Each row comes from the steps of one path. Every step used is in the known rows, and no mark comes twice. Write the path behind each row, first mark first.
Known rows:
latar > vabi > bezip > nuzip > valif: [ -2 -15   1 -58  22   5  -3 -21 -17  -5 -12   0 -17 -31  -2  -6  18  -2
  -4  -4   2  -5   4   0   2  22  20]
valif > vabi > latar > nuzip > guvap: [  1 -21  -2 -49  -6   5  12  -6   5  -3   1 -11 -13 -39   5   6  -2  -9
  -8   7  -1  24  17   5 -18  17  -7]
vabi > latar > nuzip > bezip: [  5 -19   2 -38  -2   3  17  19  -3 -10   3   2 -14 -22  -6   0 -12   2
   5   4  -5  19   9 -40  13  19  -8]
guvap > vabi > valif > nuzip > bezip: [  9   3  -8 -25  28   7  37   5 -11 -14  24 -10   2 -38  -3   6   1   2
  -9   8   1  32  14 -10  12   0  -2]
guvap > vabi > latar > nuzip: [ -1 -14 -15 -36   9  -5  16   3   2  -8  13   5   8 -17   6   5   0  -7
   3   2   3  29  13   0  10   8 -13]
guvap > vabi > bezip: [  3   6  -8 -22   8  -6   8 -10  -6  -2   5   6  13 -10  16   2  13  -1
   0   1   3  26   5  43  -7  -1   2]
nuzip > latar > vabi > bezip: [  9  -5 -13 -43 -20   6 -13  -7 -14   3  -1   1  -8 -14   2  -4   7  -1
   1   3  -1  -2   4  47 -14  26  21]
vabi > bezip: [  6   1   2 -10  -2  -2  -3 -10  -2   1   0   6   1  -3  10  -2   1   4
   0   0  -1  13   0  29 -11   0   8]
latar > nuzip > valif > vabi > durevez: [  0 -17 -15 -49  19  -7   9 -13  -1   2   1 -15 -16 -26   2   8  -4   2
  -9   6  -1  21  12 -16 -13  17   0]
valif > nuzip: [  6   1   2   3  22   9   9  -2   0   1  11 -12   1 -16   5   4  -2  -6
  -7   3   1  -1   0 -13   5  -4   6]
nuzip > bezip > vabi > valif: [ -9  -9  -6 -26   8  -5  13   2 -12 -17   3   1  -6 -11 -30  -1  -5  11
  -8   7   0   6  12 -19  -3   6   0]
bezip > vabi > latar: [-11 -13  -3 -26  -4   3   6  -6  -5 -12  -3  -2   4   9 -28   0  -1  -3
  -7  -2   3   0   8  -6 -16  11  -9]
latar > nuzip > bezip > vabi: [-10 -21  -5 -30  26 -12   3  16 -10  -6  -4   1  -6 -25  -7   3  -2   3
   1   8   1 -10   6 -51  18  12   6]
bezip > vabi: [-14  -8  -5  -9  13  -8  -4  -5  -6  -4  -5  -3   6   2 -15   2   4  -2
  -5   2   4 -15   3  -8  -7   0   2]
guvap > vabi > durevez: [ -2   0 -11 -25   7  -2   9  -3  -6  -4   5  -7   2   4   2   4   9   2
   1  -1   4  25   9   0  -9   6 -11]
bezip > nuzip: [ -9 -12  10 -19  16   0   5   0  -3  -4  -5   1  -2  -7  -7  -3   7  -3
  -3  -6   3  -9   2 -45  21   1   6]
nuzip > guvap: [  2  -2  14  -9 -15   2   4   0   3  -1  -1  -6 -16 -26   6   1   6  -4
  -2   4   1  -5   1  -5  -4   0   1]
bezip > nuzip > guvap > vabi > durevez: [-10 -14  12 -54   7  -1  19  -2  -6  -9   0 -12 -16 -29   3   2  22  -5
  -4  -3   7  11  12 -49   8   8  -5]
nuzip > guvap > vabi > valif: [ -1   1  -4 -25  -7  -8  20  -9   1 -13  17   0  -7 -37   3   4  10  -1
  -7   8   5  23  14  24  -2  -7  -6]
vabi > latar > nuzip > valif: [  3 -19   3 -38  -4  -5  17  -3   4  -8   8   0 -13 -28  -6   2 -10  -3
  -1   4   0   9   5 -21   9  11  -5]
nuzip > guvap > vabi: [  0   3   7 -20  -5  -3  16   0  -2  -4   4  -7  -3 -34  14   5  19  -9
  -2   4   4   7   6   6   1  -1  -6]
guvap > vabi: [ -2   5 -10 -11  10  -4  11   0  -5  -3   4  -1  12  -6   8   5  12  -4
   0   0   3  13   4  11   4  -1  -6]
valif > vabi: [ -2   0 -12 -15  11   5   5  -9  -3   3  -7 -10   8  -2   0   5   4  -3
  -9   0  -2  13   8  21 -20   8  -1]

Write each row's path:
[ 10  -6 -13 -29   5  16  -1   2 -12   3  10 -17  -9 -27  -2   2   3 -11
  -6   5   1 -17   4   2   2  22  20] -> valif > nuzip > latar > vabi
[  1 -14  -2 -23  13 -15   6  -2   4  -1   6   2 -13 -36   8   3  -4  -1
  -1   7   1  -6   0 -24  19   1   6] -> latar > nuzip > valif
[ -3   2 -18 -17   7  -7  17  -8  -1 -11  17   5  10 -10  -4   3   3   4
  -4   4   4  29  13  28   2  -6  -7] -> guvap > vabi > valif
[  6   1  -2 -37   8  -1  13 -25  -7   0  -7  -9  -1 -20   5   3   9   1
 -12   2  -3  20   5  43 -28  10   8] -> nuzip > valif > vabi > bezip
[  8   1 -14 -32   0  -2  31  -2  -3 -10  35  -9   8 -33  -4   7   1  -5
 -14  10   5  14  13  10  14  -4   9] -> guvap > vabi > valif > nuzip > latar
[ -4  -6  10 -54  22 -10  25 -17 -11 -10  -1   2   3 -35   7   0  24  -4
  -6  -4   5  10   4  -9  18   2   9] -> guvap > vabi > bezip > nuzip > valif
[  3   3 -17 -14  29   1  26 -11  -2  -9  29  -7  11 -26   1   7   1  -2
 -11   6   5  27  14  16   4 -10   0] -> guvap > vabi > valif > nuzip
[  8  -3  10 -33   3  16  34  -3  -2 -11  17 -19  -3 -42   6   8  11 -16
 -10   5   4  21  12  -2  -5   4 -11] -> valif > nuzip > guvap > vabi > latar
[-10 -26  -3 -48  11 -12  12  -8  -1 -12   4  -1  -8 -25 -20   3  -6  -4
  -6   6   4  -6   8 -29   2  12  -3] -> bezip > vabi > latar > nuzip > valif
[  4 -15  -8 -48   6  -1  27  19  -8 -12   7   2  -1 -28   1   4   1  -2
   6   5  -2  31  13 -27  16  19 -14] -> guvap > vabi > latar > nuzip > bezip
[ -1 -11  -3 -29   9 -13  10   5   3  -1  10   0  -7 -53  25   7  11  -9
   1   9   6   6   9  -8  16  -1  -1] -> latar > nuzip > guvap > vabi
[  5  -2  -6  -3  19   5  15 -11   3  -7  25  -6  -2 -19  -7   3 -12   2
 -11   6   2  14   9   4   2 -10   6] -> vabi > valif > nuzip
[  5  -3 -15 -25   9   9 -18 -15 -13   3  -6   4  -5  -6   8  -4   7   1
   3   0   0  11   5  54 -23  19  13] -> latar > vabi > bezip
[  0 -12   7 -35  20  17  28   8 -14 -15   3 -17  -4 -16 -28   3  -3  -5
 -11   4  -1   3   9 -47  -5  17  -4] -> valif > nuzip > bezip > vabi > latar
[  4  -7 -14 -32 -17   7 -11   3 -13   2   0  -5 -10 -13  -7  -2   6  -5
   1   2   0 -17   4  15  -3  26  13] -> nuzip > latar > vabi
[  1 -15   7 -18  -1 -10  -1   4   7   2   7   1 -20 -45  18   3  -1  -5
   1   8   3  -6   4 -21  12   0   6] -> latar > nuzip > guvap
[  1 -19  -5 -26  -3  -1   5   2   5  -4   8   5  -4 -11  -2   1 -13  -2
   2   2   0  16   8 -13   6   9  -6] -> vabi > latar > nuzip
[-15  -9 -13 -15  10 -11   1 -12  -3 -12   8   4   2   0 -27   1  -5   7
 -11   5   5   3  11   8  -9  -5   2] -> bezip > vabi > valif
[ -1  -9 -21 -29   7  13 -17  -7 -12   2  -5  -9 -16   8  -8  -1   3   3
   3   0   1  10   9   9 -22  27   0] -> latar > vabi > durevez
[ -2 -13 -11 -35   6 -18  16  -5   6  -8  23   6 -10 -55  14   6   3  -1
  -3  13   7  24  17   9  12  -7  -1] -> latar > nuzip > guvap > vabi > valif
[ -5 -10  12 -30  14  -2   2 -10  -5  -4  -6   7  -1  -8   3  -5   8   1
  -3  -7   2   5   2 -15   9   2  14] -> vabi > bezip > nuzip
[ -8 -14  25 -28   0   1   8  -1  -1  -6  -6  -4 -17 -33   1  -2  13  -7
  -5  -2   3 -14   3 -50  17   2   7] -> bezip > nuzip > guvap
[ -5 -13  13 -38 -14  -4  10   7  -4  -4   0  -1  -4 -14 -11  -3   7  -5
  -5  -3   2 -23   2 -52  29   8  15] -> bezip > nuzip > latar
